(in the rows, 128 means zero)
Known rows, with every step that occurs:
luzel/piduk/veneb/danara: [133 154  72 127 102 140 133 137  92 132 160  93 107 117 110 143 144 129
 186  98  78 127  53  94 135  85 125]
rolam/veneb/piduk/luzel/danara/pasa: [143 113  72 176  91 167 143  84 140  95 149  63  76 159  82 162 131 127
 122 106 154 115  60 150 112  61  53]
tuziv/rolam/veneb/piduk/luzel/danara/pasa: [118  97  59 181  87 162 130  97 132  77 151  62  64 158  93 175 132 144
 118 128 128 104  60 184 119  47  63]
gosu/rolam/tuziv/fasi: [117 115 110 109 136 157 105 128 169  95 158 157 114 146 125 149 101 149
 124 148 161 116 106 142 149  91 177]
fasi/tuziv/rolam/veneb/danara/luzel/piduk: [128  63  79 147  81 138 136 120 115 114 179  83  71 148  74 184  78 114
 120 112 134 112  63 179 114  65  82]
fasi/tuziv/rolam: [129 100 133 139 117 113 118 138 116 133 107 129  97 135 131 149  93 121
 100 166 115 129 135 152 121 107 117]
piduk/veneb: [132 143 110 132 124 141 131 128  84 127 123 136 126 117 130 142 142 136
 139 137 102 130  92 113 147  99 120]
pasa/danara: [145  93 119 124 124 111 163 149 135 145 134 110 131 106 125 130 120 135
 112 137 126 140 119 142 146  97 142]
piduk/luzel/danara/veneb/rolam/tuziv/fasi: [133  90  74 139  97 180 101  96 122 123 200  79 120 137 115 186 107 149
  88 107 154 146  78 198 113  49  81]
pasa/danara/luzel/piduk: [145  79  73 124 117 148 174 133 124 157 172  70 121 142 109 156 124 148
 152 101 131 141  85 168 137 104 139]
gosu/rolam/tuziv: [132 107 130 129 131 147 141 136 168 119 138 147 114 144 113 147 119 151
 104 133 152  92 114 131 165  88 165]
sipa/pasa/danara/luzel/piduk/veneb/rolam: [164  82 102 152  92 185 198 114  70 143 215  88 147 114 112 182  74 158
 154  67 114 147  47 169 146  63 125]
fasi/tuziv: [155 114 142 134 121 117 133 126 127 153 105 127 110 134 121 137  93 103
 104 145 140 140 140 118 114 123 106]
piduk/veneb/danara/pasa: [136 156  99 142  84 152 161 112  77 138 148 124 134 119 139 140 129 124
 128 122  99 131  61 100 151  96  85]
veneb/danara/pasa: [133 139 119 138  91 139 160 114 117 136 155 120 135 127 136 125 116 117
 117 113 127 128  96 115 131 122  94]
luzel/danara/pasa/sipa: [130  93  98 138 123 180 154 109 133 156 156  89 135 138 151 125 114 148
 128 128 136 126 122 141 109 138  88]
luzel/danara/veneb/rolam/tuziv: [145  79 115 160 114 158 149 111 131 136 198 106 125 112 115 184 107 143
  79  86 142 111  98 189 121  65  96]
veneb/piduk: [148 128 138 147  98 135 118 112 137  87 112 110 110 121 130 126 123 113
 147 113 130 133 102 141 130  97 140]
veneb/rolam: [146 104 149 151 110 125 119 117 123 119 155 128 143 102 132 142 100 130
 113 108 124 137 129 146 136 100 124]
danara/luzel/piduk/veneb/rolam/tuziv: [162  94  65 164 101 182 134  87  88 142 181  94 111 130  96 189 124 156
 141  66 128 137  60 166 158  52 119]
danara/veneb/rolam: [127  98 154 162 108 141 140 113  99 110 187 125 157 106 160 169  99 120
  92 112 132 129 110 174 146  85 106]
rolam/veneb: [121 107 117 149 140 121 127 120 138  97 150 136 109 121  96 146 118 119
 109 124 153 110 119 138 129  97 105]
tuziv/rolam/veneb: [ 95  88 107 152 134 119 113 131 128  78 151 137  95 122 107 158 117 136
 102 144 127 100 117 172 136  80 115]
veneb/piduk/luzel/danara: [155 123  92 133  78 155 119 112 140 115 115  52  93 148  96 136 143 138
 154 110 119 129  73 143 104  85 101]
danara/luzel/piduk/veneb/rolam/tuziv/fasi: [147 106  47 141 107 193  98  77  92 111 199 104 112 129 110 193 105 156
 157  82 137 161  52 180 145  55 131]
veneb/danara/luzel/piduk: [135 115  83 116  79 161 146 118 117 138 181  71 119 147 104 143 123 128
 169  76 121 128  67 143 120 122 117]
tuziv/fasi: [115 139 111 108 135 137  91 119 134 103 145 138 129 130 137 130 111 122
 144 145 140 152 122 142 115 130 139]
rolam/veneb/danara: [129 107 117 138 100 115 135 130 137  96 165 123 113 104  89 136 108 112
 108 109 139 108  91 130 130  83  94]
danara/luzel/piduk/veneb/rolam: [148 107  83 155  97 173 136  97  70 131 185  93 130 127 121 183 112 152
 166  80 104 140  59 155 150  79 115]
sipa/pasa: [128 138 157 129 126 156 155 122 120 123 148 141 142 133 125 127  97 126
 131 105 139 122 120 129 108 143 125]
rolam/veneb/danara/luzel/piduk: [128  93  74 139  91 152 145 110 126 108 201  83 101 139  72 163 114 121
 147  72 145 112  55 154 123  88  94]

Rows:
[133  90  97 139 121 169 111 100 134 105 216 116 123 112 128 188  89 142
  94  98 156 135  89 202 106  70 109] -> luzel/danara/veneb/rolam/tuziv/fasi
[136 122  82 116 105 151 128 128 131 155 130  70 110 154  97 138 147 151
 136 124 117 124 101 131 103 119  87] -> piduk/luzel/danara
[145 103 149 126 120 142 190 144 128 140 159 125 148 112 120 129  85 133
 115 115 138 138 115 143 122 113 138] -> sipa/pasa/danara
[131 135  70 137 109 169 150 105 122 166 140  72 113 173 114 145 146 150
 123 124 128 126  95 128 108 127  63] -> piduk/luzel/danara/pasa
[137  94  98 148  87 158 135 122 171  71 152  78  76 158  73 168 115 147
 139 126 139  78  49 144 134  41 109] -> gosu/rolam/veneb/piduk/luzel/danara
[143  88 100 122 115 180 201 130 117 149 195  83 136 150 103 155  91 145
 155  77 143 139  76 169 117 118 136] -> sipa/pasa/danara/luzel/piduk
[127 122  93 116 139 147  91 110 151 111 142 140 109 130 116 137 120 133
 118 128 161 147 122 153 124 102 147] -> rolam/tuziv/fasi
[123 153  71 136 144 146 124 128  93 134 147 107 104 133 119 153 155 138
 187 114  90 129  80 104 140  99 136] -> luzel/piduk/veneb
[149 120  96 143 115 154  86  95 102  99 161 145 125  91 123 168 104 146
 115 116 131 159  88 155 151  48 133] -> piduk/veneb/rolam/tuziv/fasi
[130  97  72 136  99 193 143 102 123 170 141  57 132 164 141 124 135 158
 123 138 136 139 110 140 116 118  58] -> piduk/luzel/danara/pasa/sipa
[118  85  68 159  83 145 105 117 138  68 139  60  60 143  76 169 133 144
 129 124 115 102  64 188 113  36  87] -> tuziv/rolam/veneb/piduk/luzel/danara
[133 114 122 146 104 161 148 115 127  95 161  85 108 132 134 163 125 118
 137 105 126 111  70 173 105  88 109] -> luzel/danara/veneb/piduk
[103  76  62 142  87 149 133 123 117  88 205  82  89 141  84 175 112 136
 144  93 118  99  54 189 130  71 100] -> tuziv/rolam/veneb/danara/luzel/piduk
[141  70 136 149 111 173 163 112 122 104 231 136 157  91 143 178  47 132
  69  98 174 158  91 211 134  45 131] -> sipa/pasa/danara/veneb/rolam/tuziv/fasi
[139 106 102 168  85 139 112  98 136  70 121  83  88 136  88 146 133 116
 122 118 153 128  79 150 138  45  91] -> rolam/veneb/piduk/luzel
[139  75 107 177  77 123 102 107 125  76  98  83  57 142  92 167  96 107
  93 155 140 128  89 174 130  21  80] -> fasi/tuziv/rolam/veneb/piduk/luzel
[128 126  67 147  95 183 151 110  82 145 172  78 128 125 153 129 133 136
 175 110  98 139  60 105 146  86  98] -> luzel/piduk/veneb/danara/pasa/sipa
[124 100 119 150 120 171 148 102 119 142 141 114 148 134 172 113 116 135
 117 143 145 140 137 137 140 130 101] -> danara/pasa/sipa
[179  59  55 159  97 168 169 110  94 154 188  79 115 105  95 194 115 165
 124  76 124 148  54 181 176  21 134] -> pasa/danara/luzel/piduk/veneb/rolam/tuziv
[162 110 111 163 108 144 125 107  97 127 142 134 122  93 111 164 118 145
  99 102 121 136  96 140 164  46 122] -> piduk/veneb/rolam/tuziv
[133 100 123 141  83 165 152 108 117 138 154 103 155 116 165 105 107 126
 114 128 134 139 109 126 138 116  91] -> veneb/danara/pasa/sipa
[111  96 134 143 136 130 144 140 161  81 167 153 115 136 105 160 100 139
 111 144 152  76 100 128 157  81 136] -> gosu/rolam/veneb
[147 100 112 140 120 143  81  98 145 100 172 140 124 103 120 152  89 136
 104 110 157 157 121 168 133  76 142] -> veneb/rolam/tuziv/fasi
[136  84 111 134  72 147 152 108 116 103 177 114 124 128  88 152 100 118
 100  94 157 114  70 162 132  92  75] -> rolam/veneb/danara/luzel
[125 115  81 125 121 162 139 110 117 141 165  88 117 164 112 154 132 138
 170  90 138 129  92 152 123 136 126] -> danara/luzel/piduk
[131 166  62 148 104 156 155 116  83 142 173  94 113 133 127 149 144 128
 175  99  92 129  47  92 140  95 100] -> luzel/piduk/veneb/danara/pasa
[150 136  79 156  82 173 143  89 131 125 125  53  95 167 114 145 143 137
 142 111 129 132  72 140 109  95  76] -> veneb/piduk/luzel/danara/pasa
[124 121 120 156  76 162 131 100 103  92 129  74 120 152 149 151 141 111
 119 125 134 137  75 169 144  62  98] -> danara/veneb/piduk/luzel
[130 130  64 131 117 178 144 107  76 142 157  94 114 154 116 169 144 150
 181 100 109 132  59 138 141 108 117] -> danara/luzel/piduk/veneb
[146 105  83 130 108 193 205 123  73 153 188  91 133 140 108 169 104 153
 165  85 116 140  42 153 137  92 129] -> sipa/pasa/danara/luzel/piduk/veneb
[143 121 104 115  56 166 157 113  65 133 150 111 141 124 122 146 124 138
 132 106 105 131  43 134 151  95  92] -> piduk/veneb/danara/luzel
[121  76 122 160 128 107 120 131 127 103 129 138  78 127 100 166  82 114
  77 163 138 110 124 163 122  72  92] -> fasi/tuziv/rolam/veneb
[114 117  89 128 105 167 149 125 109 151 160  72 124 161 123 162 146 141
 111 126 122 118  84 158 110 103  68] -> piduk/luzel/danara/veneb
[137  85 136 170 110 147 141 108 121 117 182 129 137 107 140 174 105 126
  66  98 154 125 114 185 152  58 112] -> danara/veneb/rolam/tuziv
[131  78 124 148  87  99 125 139 125 101 144 125  83 112  90 157  75 101
  77 147 127 109 100 152 121  60  81] -> fasi/tuziv/rolam/veneb/danara
[146 102  81 153  87 147 121 106 148  84 137  60  75 141  65 155 133 130
 134 107 142 113  64 154 107  54  79] -> rolam/veneb/piduk/luzel/danara
[122  86 124 135 123 130 183 148 113 135 165 112 146 110 151 153 117 126
  86 140 131 131 103 171 151  82 124] -> pasa/danara/veneb
[141  94 139 154  67 177 190 119 102 105 160  72 138 134 138 154  97 118
 105 112 145 147  60 183 138  45 109] -> sipa/pasa/danara/veneb/piduk/luzel
[118 110 127 151 100 141 174 124 152  89 193 146 122 135 113 155  89 124
 100 130 149  77  69 114 162  80 100] -> gosu/rolam/veneb/danara/pasa
[125 120 109 160 101 133 156 110 129 105 176 127 118 120 106 141 108 106
  94 109 149 111  85 126 132  91  68] -> rolam/veneb/danara/pasa
